Each row was made from one path, in order. Every step used is in the known rows, and no mark comes twice. Write each row's path.
Known rows:
mise > purof: [ 10  -2   2   6 -10   3  18 -44   2  -5  21  23  -1   0  14  -5 -13   6
 -21 -37  15   8  16  15  22   0   1  14  18  13]
pive > kebokup > purof > mise > nesun: [  3 -15  -1  -2  12   3  25  -8   0 -17   9  10   0  -5  10   1  -3  13
 -11   7   6 -22   2  18  18  -3  -5  12  -2  -1]
kebokup > purof > fesebod: [-10  -8 -24 -13  21   7   3   5   3   0  -3  15  -6  -5  -4  -3   2  16
   7   3  14   1   7 -13   7  -3   2  15  11   8]
fesebod > purof > mise > pive > kebokup > gera: [  8  30  12   9  16 -11   4 -32   3   6   3  12  -8  -2   1   3  17  10
   6  33  -2 -17   7  -5   4  10  -4   9  15  11]
fesebod > purof > mise > pive: [  8 -43  -6   2 -27  -4  -1 -43   7 -19  17  30   1  -5  13   7   3  13
  -6  20   6  -5   3   5   7  -1   5 -12   3  13]
fesebod > gera > kebokup > pive: [-18  10   2  17   6  -7   3  -8  15   4   0  12  -5  -2 -11   3 -15  20
  15  30  -5 -14   4   4   5   2  -5  22 -11   8]
purof > fesebod: [-10   7 -18  -8   5  12   7   2  10 -11   5  23  -3  -3   2  -6  -6   9
   7 -13  22   4  10 -19   0  -1   2   7  11  10]
gebag > gera: [ -8  20  11  10 -13  10  31 -18 -13  -6  19  14 -10  -5   0  -3   6  12
  -6 -41  19   4  28   2 -24   0   1  22  17  12]
pive > fesebod > gera > kebokup > purof > mise > nesun: [  1 -25  -8   2  16  -1  19   6   3 -17   3  11   0  -3   7   4  -9  24
  -3   6  -1 -25   6  16  16  -6 -13  13  -7 -11]
purof > fesebod > gera > kebokup: [-11  10 -15  10 -13  -1  13  18  11  -5   5  16  -5   2 -10   3 -17  27
  19   0  -4 -13  12 -11  -3  -4 -16  14  -4  -4]
fesebod > purof > mise > nesun: [ 10 -24   3  -1   0   1  20  -3   1 -28  23  16   3  -4  24  -1 -15  10
 -14   4   6 -20  16   6  17  -2  -3   4  -9  -1]
pive > fesebod > gera > kebokup: [-14  13  -6  14   1  -1  11   7  11   6   2  17  -4   2 -13   2 -15  27
  16  -5  -6 -13  10   4  -1  -2 -20  19  -6 -10]
pive > mise > purof > fesebod > nesun: [ 15 -32  -9  -4 -15  -7  -3   1   5  -9  20  22  -3  -6  19 -10 -16   4
  -9  -2   8  -9  12   0  13   1   1   5 -11   9]
mise > gera > kebokup > pive > fesebod > purof: [ -4 -21   2  -5  23 -10 -21  -4   2  12   8  22  -2  -4   0   2  -4  16
  10  22  -3  -9   8  -2  13   2  -8  16   1  -3]
gebag > gera > kebokup > purof > mise > nesun: [  3 -17   0   2   1   5  31   4  -3 -23   9   8  -2  -3   9   4  -5  22
 -10  -8   2 -21  11  15  11  -7  -8  17  -5  -5]
gebag > purof > mise > gera > kebokup > pive > fesebod: [-21  -8  -6   0  26   3 -10  -4  13  14 -17  21  -2  -5 -16   2   5  28
  20   1   3  -7 -14  15   9  -3  -7  20   5  -2]
nesun > mise > gera > kebokup > purof > fesebod: [ -7  -9 -25 -12   9   5  10  15  -5  -2  -5  11  -6  -3  -9   4  10  25
   7  -6  11  -7   0 -12   9 -10  -4  15   8  -2]
gebag > nesun > kebokup > purof > mise: [ -4  -9  -6  -4  -2   9  20   9   6  -4   3   4  -4 -10   0  -4   9  31
   0  20   4 -13   8  10   3  -8   6   6 -13   7]
gera > kebokup > purof: [ -7   7  -4   5  16   5  14  -7  -1  13   0   6  -6  -3 -11   2  -1  24
  -6   5  -8  -6   6  14  18  -4  -9  32  -9  -2]
purof > fesebod > nesun: [  8 -21  -6   2 -11  -2  -4   5   3  -9  24  20  -4  -5  15 -11 -14   4
  -7   1  10 -12  17 -10   6   3   2   7 -15  11]
gera > kebokup: [ -9  28   4  13 -11  10  21  -2  11  -2   9  16  -3   2  -7  -1 -14  19
  -2 -18  -3  -4  10   6   9  -4 -12  22 -12  -2]
gera > kebokup > purof > fesebod > pive: [ -1 -30 -25  -2  13  -3 -16   6  -7   4  13   8  -5  -5 -11   3   1  17
  16  24  -4 -10  11 -14 -12  -1  -4  12   5   8]
mise > nesun > kebokup > pive: [-10  19  22   4 -11   0   6 -12   6 -16  15  16  -1  -5  -1   0  -3  13
  -6  17   9 -15  13  13  13  -3   5  15   7  11]
gera > kebokup > purof > mise: [ -4 -18 -13   1  18   7  19   1  14   2  -8   5  -5  -7  -4   1  -3  34
   8  26  -5  -9   4   5   9  -6  -1   9 -26   0]
purof > mise > gera > kebokup > pive: [-10   8   3  12  -1  -5   5 -13  15   0  -8  11  -1  -2 -10   7  -7  21
   7  20  -1  -9  -5   4  12  -1  -3  17 -16   8]
mise > gera > kebokup > pive > fesebod: [-19   7   2   3  32   1 -10 -12  14  14 -15  21  -1  -2 -17   2   0  19
  13  -2   6  -4  -7  12  11   0 -10  24   2  -5]
mise > nesun > kebokup: [  3  32  25   1 -40   8  24  -2  -5 -29  33  18   1  -2   7  -1  -2  14
 -22 -22  13 -14  28  14  11  -8  -2   8  16   1]
purof > fesebod > gera > kebokup > pive > mise: [-15  12  -8  -1   7  -4   7   5  22   2 -14  14  -5  -9  -8   2 -13  14
  15  39  -3  -5  -9   9   0  -1  -5  11 -21  -1]
gebag > pive > fesebod > nesun: [  1 -23   6   9   5  -3  -7   0   1   6  25  22   0  -8   6 -10  -8   8
  -3 -16   4 -12   2  16   0   4   1  15 -10   5]

Which path is each row?
[  3   5  10  -6 -51   3   1  19  -4 -15  33  22  -5  -8   5  -7   4  22
  -5  -6   8 -14  23   1   1  -8   5   3  12  11]
gebag > purof > fesebod > nesun > kebokup
[  0  67  18  15  29  -3  16 -27   2  13   2   5  -9  -1  -4  -3  11   4
   1  11   4 -12  12  -3   3  11  -6  22  12  10]
pive > kebokup > gera
[  2  -4   9  -3   3  -1  -1  -1  -8  11  13   9  -7  -9  -4  -3  10  23
 -11  14  -1 -12  18  17  14  -4  -2  20   0   0]
pive > fesebod > nesun > kebokup > purof
[ -2  -3 -15  -7   5   1  -1  -3   6   0   6  13  -3 -12  -1  -1  -6   2
   4  24   4   2   0   2 -15   0  -2   1 -12   4]
purof > fesebod > pive > mise
[ -6   3 -17   5 -17  -5  14  16  13  -5   0  17  -5   1  -7   4 -19  27
  18   0  -6 -10   8  -3   1  -5 -17  12  -3  -6]
pive > mise > purof > fesebod > gera > kebokup
[  8 -30 -10  -1   0  -5  -7   7  -2  -1  18  15  -5  -7  12  -9  -8   8
  -7  12   5 -14  14  -5  10   2   1  13 -15   9]
kebokup > purof > fesebod > nesun
[  0  34   3  10 -28   0  23  -6   5  -1  -2  13   1   0  -7   9  -9  15
 -12 -22  -1  -1  -4  11   9  -5 -17  15 -16  -6]
pive > mise > gera > kebokup
[ -6  12   6   2 -16   0   6 -49   4   2  12  28  -3  -2  -9   2  13   0
   3   3  13  -8 -12  18   1   5  -3   7  28  13]
mise > pive > kebokup
[  7  31   4   7  31  -8   6 -19  -9  11   9   3 -12  -2  -5  -1  20   9
  12  18   3 -19  11 -10  -3   6  -3  14  24   9]
nesun > mise > purof > fesebod > pive > kebokup > gera
[  6   1  22   0 -41  -1  -5  -6   0 -11  29  26  -3  -6   2  -4   5  18
 -11  -3   7 -14  22  14   6  -5  -1   2   8   2]
mise > pive > fesebod > nesun > kebokup
[  0 -21 -19   0   5   0 -14  -4  -5  -4  22  13  -3  -5  -3  -1  -3   7
  11  13   7  -5  15 -18 -18   2   1   4   8  15]
purof > fesebod > pive
[  7 -43  -6   2 -28  -2   8 -28 -13 -16  23  24  -4  -4   5   6  18  14
 -13  -2  11 -18  -3  14  12  -9   4   2   6   2]
gera > kebokup > purof > fesebod > nesun > mise > pive
[-14 -15  -1   0   8  11   5 -27  -5  -1  10  30  -1  -4  -3  -3  22   8
  -6 -32  23  -9 -10  25   4  -5  -1  12  23  -4]
gebag > nesun > mise > pive > fesebod
[  4   2  17  -9 -25   5  12  13   1 -26  24  19   0  -5   8   0   1  25
  -5   1   7 -20  25   9  10 -10  -3  -1  10  -6]
pive > fesebod > purof > mise > nesun > kebokup
[-11 -17  -1  -1  16  10   2 -38  -1  -1   7  32  -2  -4  -4   1  17  11
  -3 -24  22  -3  -5  20   7  -4  -1   7  21  -7]
nesun > mise > pive > fesebod
[  8   7  19  -6 -37   4  19  10  -1 -31  30  17   0  -5  12   0  -2  23
 -11   2   7 -19  28   6  10 -10  -1  -2   6  -1]
fesebod > purof > mise > nesun > kebokup
[  3 -28 -25  -1   4  -8 -17   2 -12   4  11   6  -3  -4 -11   7   5  17
  11  17  -3  -9   8 -14 -11  -2  -6  10   7   9]
mise > gera > kebokup > purof > fesebod > pive
[ 11  -9 -10   4  -5 -10   8 -27 -10   6   0   3   1  -6  -4  12  11  16
  -9   8   8  -7  -5   2   0   0  -4   1  -3  10]
fesebod > pive > kebokup > purof > mise > gera
[ -9  20  -3  19 -15  -2  19   3   8  -1  11  14  -4   2  -8   3 -19  23
   8  -3  -7 -12  15   1  -1  -2 -16  18 -10  -3]
fesebod > gera > kebokup
[  4 -17   8   8  10  -1  -8 -10   3   7  20  22  -3  -6  10 -12 -10   4
 -11  -6   7 -12  14  11   9   5  -4  15 -17   1]
pive > fesebod > nesun
[  8  32   4   7 -23  -4  21 -34  -5  -1   2  13   4  -6   5   8  -2  -2
 -31 -24  17   9  -5  12   5   0  -7   5  -8   5]
pive > mise > gera
[ -7   1 -10  -6  11  -1  -8 -10   0  10  14  15  -7  -5 -16  -2   9   4
  25  22   7 -13  -3  -5 -17   6  -4   8  22  13]
purof > fesebod > pive > kebokup
[-16  -2 -24 -11 -12  14   4   8  -1  -7  10  25  -5  -7   1  -6   4  17
   9 -25  18   3  -1  -8  -2  -5   6  12  29  19]
gebag > purof > fesebod
[-12  20   5   1  14   2  11 -21  18   4  -6  14  -3 -12  -1  -3  -9   1
  -4  29   6   4  -7  20   5   2   3  12 -21   6]
kebokup > pive > mise
[  0 -14   0  -5 -11  -4   1 -37   8  -1  10  27  -3  -5  -4   4  12   9
  13  28   6 -14 -12  11   0   4   0  -3  19  12]
fesebod > purof > mise > pive > kebokup
[-17  -2  -7  12  28 -10  -4 -16   8  11   2  18  -4  -4  -8  -1  -9  16
  17  18   8 -11  11   2  -7   6  -8  13   6   2]
kebokup > pive > fesebod > gera
[  7 -34 -22  -2   0  -4 -14 -12  -6  -5  23  16  -3  -4   1  -1  -4   9
   9   3   7  -3  16 -13 -10   1   1   3  18  16]
mise > purof > fesebod > pive
